Each row comes from the steps of one walk. Every step used is in the known rows, and no mark comes twice. Write the walk behind each row, first mark first.
In the rows, zero is written as 128.
Known rows
kide > risot > dapat: [144  84 158  64 138  86 101 103 152 163 197 150  66 188 174 133 128 141
  98 112 163 142 106 149 105 106 134 116  82 114 126  88 155]
teza > risot > zufes: [124  97 100  89 168  86 122 126 164 153 162 161  36 166 201 116  79 170
 105 105 171 131 126 147  96  68 138 121 114 117 102 125 101]
gofam > kide: [114 112 149 132  99  97 142 105 186 165 148 126 156 146 181 149  58 104
 112 115 130 151 104 142  95 117 142 121 146 133 133 141 159]
teza > risot > kide: [108 101 119 121 150  85 120 115 170 126 140 133  63 166 180 121 116 178
 112 111 175 129 124 163  70  74 136 117  78 105 119 148 136]
tidefu > budef > kazad: [154 133 129 122 114 129  94  98 162  96 137 129 149  94 124 137 132 116
 110 115 114 170 106 114 120 181 120  85  75 122  94 185  98]
risot > dapat: [147  81 162  77 145  89 124 110 127 166 173 138  96 154 119 122 110 141
 105 108 135 142 113 134 138 118 144  96 123 115 134 141 136]
dapat > risot > zufes: [ 87 108 138  70 162 102 122 105 167 162 135 168  45 143 122 116 114 140
 138  98 143 122 129 125 125  91 130  94 115 125 121 149 123]
kazad > velev: [125 127 142 104 100 101 152 108 133 102 148 139 146 111 121 117  92 130
 145 114 150 114 127 103 103 153 129 101 116 112 127 147 138]
budef > tidefu: [145 127 120 115 107 118 115  98 160 116 128 123 119  96 159 141 117 122
 128 101 146 144 118 133 120 162 129  94 148 131 109 128 135]
gofam > zufes: [128 137 137  78 108 113 138 108 172 158 144 159 113 126 186 161  94 106
 120 112 137 141  96 127 102 122 138 108 130 135 104 133 144]
budef > kazad > dapat > risot: [124 106 146  91 143 119  98 106 146 102 111 127 144 120  94 111 181 125
 154 109 133 123 124 123 140 176 117  93  18 108 132 223  96]
tidefu > budef > kazad > kide > risot > teza: [133 134 154 119 127 120  92 109 179  86 146 126 127 108 123 124 144 123
 124 111 114 150 107 123  92 161 120  79  48 115  89 155 116]
kide > gofam > vukel: [138 140 159  60 138 106 109 154 176 171 175 102 146 195 116 158  88 102
 150 102 158 149  81 138 105 110 133  95 119 134  95 120 180]
kide > gofam: [131 125 139  86 119 103 103 138 173 154 151 124 117 170 135 150 109 111
 147 116 148 144  96 128 107 124 128 113 111 121 104 115 165]
gofam > kide > kazad: [116 120 176 136  98  94 132  92 183 173 142 105 160 148 174 162  68  82
 108 122 132 153 102 156  92 138 134 130 140 134 127 116 174]
kazad > dapat: [115 102 133 102 137 110  98 115 136 141 111 113 146 128 122 118 144 131
 142 111 144 125 123 124 139 182 123  99  80 113 143 181 144]
kide > risot > dapat > kazad > velev: [139  86 177  75 147  77 116  87 125 143 208 183  77 176 144 109 146 128
 112 107 169 134 124 141 100 100 141 131  69 103 138  71 140]
kide > kazad > velev: [128 135 171 108 100  99 135  89 132 121 140 108 142 119 117 135 112 102
 132 124 149 119 122 125  99 179 119 114 112 115 120 116 158]
teza > risot > dapat > kazad > velev: [143  76 155  86 183  64 131 105 100 137 193 199  66 174 137  91 138 162
 116  95 179 122 139 152  90  71 153 134  86  92 134 114  98]
teza > risot > kide > gofam: [109 108 127 107 156  80 103 132 187 136 151 133  60 193 179 135 113 165
 132 107 181 134 113 163  67  59 134 123  78 102 103 125 149]
dapat > risot: [ 99 112 144  83 140 108 121  99 143 144 125 165  82 143 103 121 152 137
 143 105 146 119 122 132 106 128 127  98  96 119 139 166 143]
kide > risot: [131 110 128  92 110 104 107 103 167 140 168 140  85 167 190 139 129 134
 107 123 164 140 104 143  84 130 123 121  78 122 123  97 165]
tidefu > budef: [134 130 126 120 120 119  94  98 156 130 133 139 126 105 131 141 118 121
 111 111 124 163 110 118 112 170 124  88 119 125 106 153 134]
teza > risot > kide > kazad: [110 108 139 125 148  83 112 102 168 134 137 115  64 168 174 131 126 159
 108 118 177 130 122 175  65  91 130 125  78 105 117 128 149]
vukel > gofam: [129 124 137  83 109 125 148 101 160 158 136 124 161 155 101 144 117 107
 132 130 140 134 100 145 112 130 132  96  86 125 114 146 182]
tidefu > budef > kazad > velev: [153 142 139 119 106 123 107  95 154  72 144 137 164  82 113 129 118 114
 129 110 121 154 117 100 115 186 119  85  77 113  92 184  91]
teza > risot > dapat > kazad > kide > gofam: [137  76 171  82 199  65 104 132 123 152 181 178  58 201 114 105 148 159
 133 104 165 129 130 164  90  50 155 121  83  92 123 101 123]
dapat > kazad: [123 109 139 129 133 105 137  87 117 138 143 171 115 125 105 103 157 116
 115 122 138 144 128 132 107 132 143 127  94 115 149 126 136]
vukel > gofam > kide > kazad > dapat > risot: [ 96 120 193  87 127 110 129  83 182 193 120 117 189 178 100 158 119  67
 152 116 143 129 102 170 110 128 131 114  76 123 128 142 197]

Which walk is each row?
[144  70 146  88 189  70 118 106 107 156 187 193  51 183 145  97 147 163
 101  99 171 134 131 164  96  69 153 135  83  99 136 116 102]	teza > risot > dapat > kazad
[104 105 162 119 157  96 119 104 150 129 147 163  82 147 103 101 143 130
 131 131 137 135 137 136  97  85 144 104  86 112 132  84 151]	dapat > kazad > kide > risot > zufes
[103 135 167  94 140  99 114 138 206 156 149  81 126 183 120 153  83 122
 146 106 156 149  92 148  97  81 133  87 101 123 101 136 194]	risot > kide > gofam > vukel
[132  77 195  99 171  83 126 105 108 148 161 157 102 148  56  97 147 137
 125 117 122 137 134 137 128  94 158  90 107 103 150 124 140]	risot > dapat > kazad > kide
[130 143 149  60 118 104 109 136 193 170 157 151 115 168 171 175  94  92
 148 107 144 146  83 128 100 105 133 117 123 129  83 100 160]	kide > gofam > zufes
[117 125 148 102 151 121  81  97 157 106 128 148 134  98 105 110 173 116
 139  84 123 139 115 117 127 193 114  90  31 112 107 208  88]	tidefu > budef > kazad > dapat > risot > teza
[123  99 187  84 130  96 143  81 180 195 189 161 156 205 138 148 107  79
 115 117 152 151  98 175  95  71 150 130  76 122 126  85 186]	vukel > gofam > kide > risot > dapat > kazad
[111 128 180 108 147 100 123 121 153 137 135 165 124 146  81 128 147 102
 162 125 125 138 121 132  94  90 150 104 100 113 119  98 161]	dapat > kazad > kide > gofam > zufes
[148  74 137  76 173  74 115 121 125 157 183 165  54 186 167 115 121 173
 102 100 173 131 122 160  97  80 145 120  98 103 123 133 113]	teza > risot > dapat
[128 102 180  73 118  99 141  94 195 195 184 138 157 207 155 161  84  88
 117 117 151 149  89 172  97  78 144 119  90 125 115 100 193]	vukel > gofam > kide > risot > dapat
[ 72 104 166  85 169  98  77 116 169 147  98 123 108 160  90 122 169 134
 179  93 157 115 126 136 129 130 120  95  48 102 140 179 162]	kazad > dapat > risot > kide > gofam
[139  85 187  88 157  77 142  91  95 142 187 181 110 140  83  92 133 127
 123 101 142 131 136 124 129 109 153 114 106 100 147 119 119]	risot > dapat > kazad > velev
[106 112 181 131 114  94 112  95 176 176 126  97 179 148 162 154  91  80
 124 116 136 143 110 154 112 159 129 128 120 125 136 136 171]	gofam > kide > kazad > dapat
[154 128 140 108  93 115 147 107 147  67 149 124 166  98 115 116 115 121
 141 121 132 127 120 104 114 166 125  98  60 111 111 188  94]	budef > kazad > velev
[155 115 169 103 139 114  76 107 167  95 153 125 128 121 103 134 142 128
 120 119 111 163 111 125 116 146 127  67  61 111  92 156 113]	tidefu > budef > kazad > kide > risot > dapat
[ 69 115 172  69 168  99  81 114 183 158 103 139 107 159 113 138 160 120
 181  89 156 116 118 136 125 119 125  97  57 107 125 170 159]	kazad > dapat > risot > kide > gofam > zufes
[116 124 169 101 129 104 106 153 172 126 120  99 132 157  78 141 112 130
 172 133 122 128 112 124 101 113 134  73 114 115 108 127 185]	kazad > kide > gofam
[ 74 118 178 106 143  99 113  81 170 143 106 125  72 147  99 132 157 131
 141 111 148 121 124 153  96 114 121  97  76 114 134 152 169]	dapat > risot > kide > kazad
[119 129 178 104  98 112 149  87 188 188 141 106 194 171 130 170  82  66
 125 130 135 144  92 169  97 121 135 119 107 132 113 120 202]	vukel > gofam > kide > kazad
[145 120 153 122 112 122 127 125 161  75 116  93 157 106  81 121 132 135
 142 142 105 135 118 120 114 148 130  68  63 114 112 196 122]	budef > kazad > kide
[ 91 110 191 117 128  92 107  88 174 179 119 115 162 154 144 149 113  81
 138 107 139 134 116 156 111 150 128 126 109 123 142 143 167]	gofam > kide > kazad > dapat > risot
[133  83 203  88 177  79 111 120 121 158 169 156 102 170  55 107 147 127
 140 113 126 140 126 137 128  82 156  96 103 101 135 105 148]	risot > dapat > kazad > kide > gofam
[117 123 159 101 101 115 158  98 192 180 145 124 192 169 133 159  72  83
 129 124 134 144  93 158  98 104 142 111 108 131 117 139 189]	vukel > gofam > kide
[125  87 177  96 120  78 120 101 189 184 197 146 116 193 211 151  72 110
  99 106 150 156 100 159  91  82 146 130 118 125 130  91 163]	gofam > kide > risot > dapat
[111 111 165 138 143 104 133 104 122 117 121 150 128 120  58  99 160 126
 141 135 119 133 138 130 101 119 147  96  98 109 148 131 154]	dapat > kazad > kide
[150 136 176  92 128 119 114 154 180  97 140  78 174 148  68 140 118 116
 163 129 117 142  98 129 110 124 131  64  65 121  92 177 142]	budef > kazad > kide > gofam > vukel
[ 75 113 180  67 180 100  81 125 171 159 113 111 127 175  79 127 155 125
 182  86 164 117 117 143 127 120 124  83  56 110 133 183 172]	kazad > dapat > risot > kide > gofam > vukel
[136  71 163  93 194  69 117 117 109 143 172 180  60 179 117  94 150 170
 118 109 162 128 138 161  91  61 157 116  86  94 137 120 114]	teza > risot > dapat > kazad > kide
[109 106 155 104 146 116  99 102 165  97 104 114 137 120  91 111 178 133
 155 108 134 126 126 130 136 158 118  89   9 104 132 230 106]	budef > kazad > dapat > risot > kide
[137  92 216  71 188  81 116 131 122 170 183 142 121 184  45 113 132 119
 143 106 131 143 116 145 127  74 160  84 110 109 129 108 158]	risot > dapat > kazad > kide > gofam > vukel
[ 98 123 150 116 125  97 109 125 205 141 131  97 103 165 134 146 100 131
 144 116 147 146 103 138  99  93 129 100  93 114 108 131 180]	risot > kide > gofam
[116 126 187 108 160 101 121 132 141 139 145 135 146 162  44 117 141 108
 164 122 132 139 119 138  97  95 149  91  99 115 126 112 175]	dapat > kazad > kide > gofam > vukel
[151 149 169 101 138 126  81 134 180 100 140  98 175 125  73 150 118 106
 149 114 111 166  97 121 113 149 125  55  77 124  75 174 131]	tidefu > budef > kazad > kide > gofam > vukel
[101 112 176  90 147 104  84  89 131 157 102 113 123 141  91 130 178 106
 146 112 151 116 126 144 128 189 112 109  69 111 141 153 162]	kide > kazad > dapat > risot
[ 97 113 157 114 106  86 139 102 204 173 191 146 116 175 232 138  73 103
 105  96 154 141  94 158  62 102 137 146 103 131 125  92 167]	gofam > kide > risot > teza
[ 70  99 160  97 164 102  90 101 156 139  92 125 110 139  93 111 171 143
 165  97 152 111 134 135 130 142 122  90  53 103 152 197 152]	kazad > dapat > risot > kide
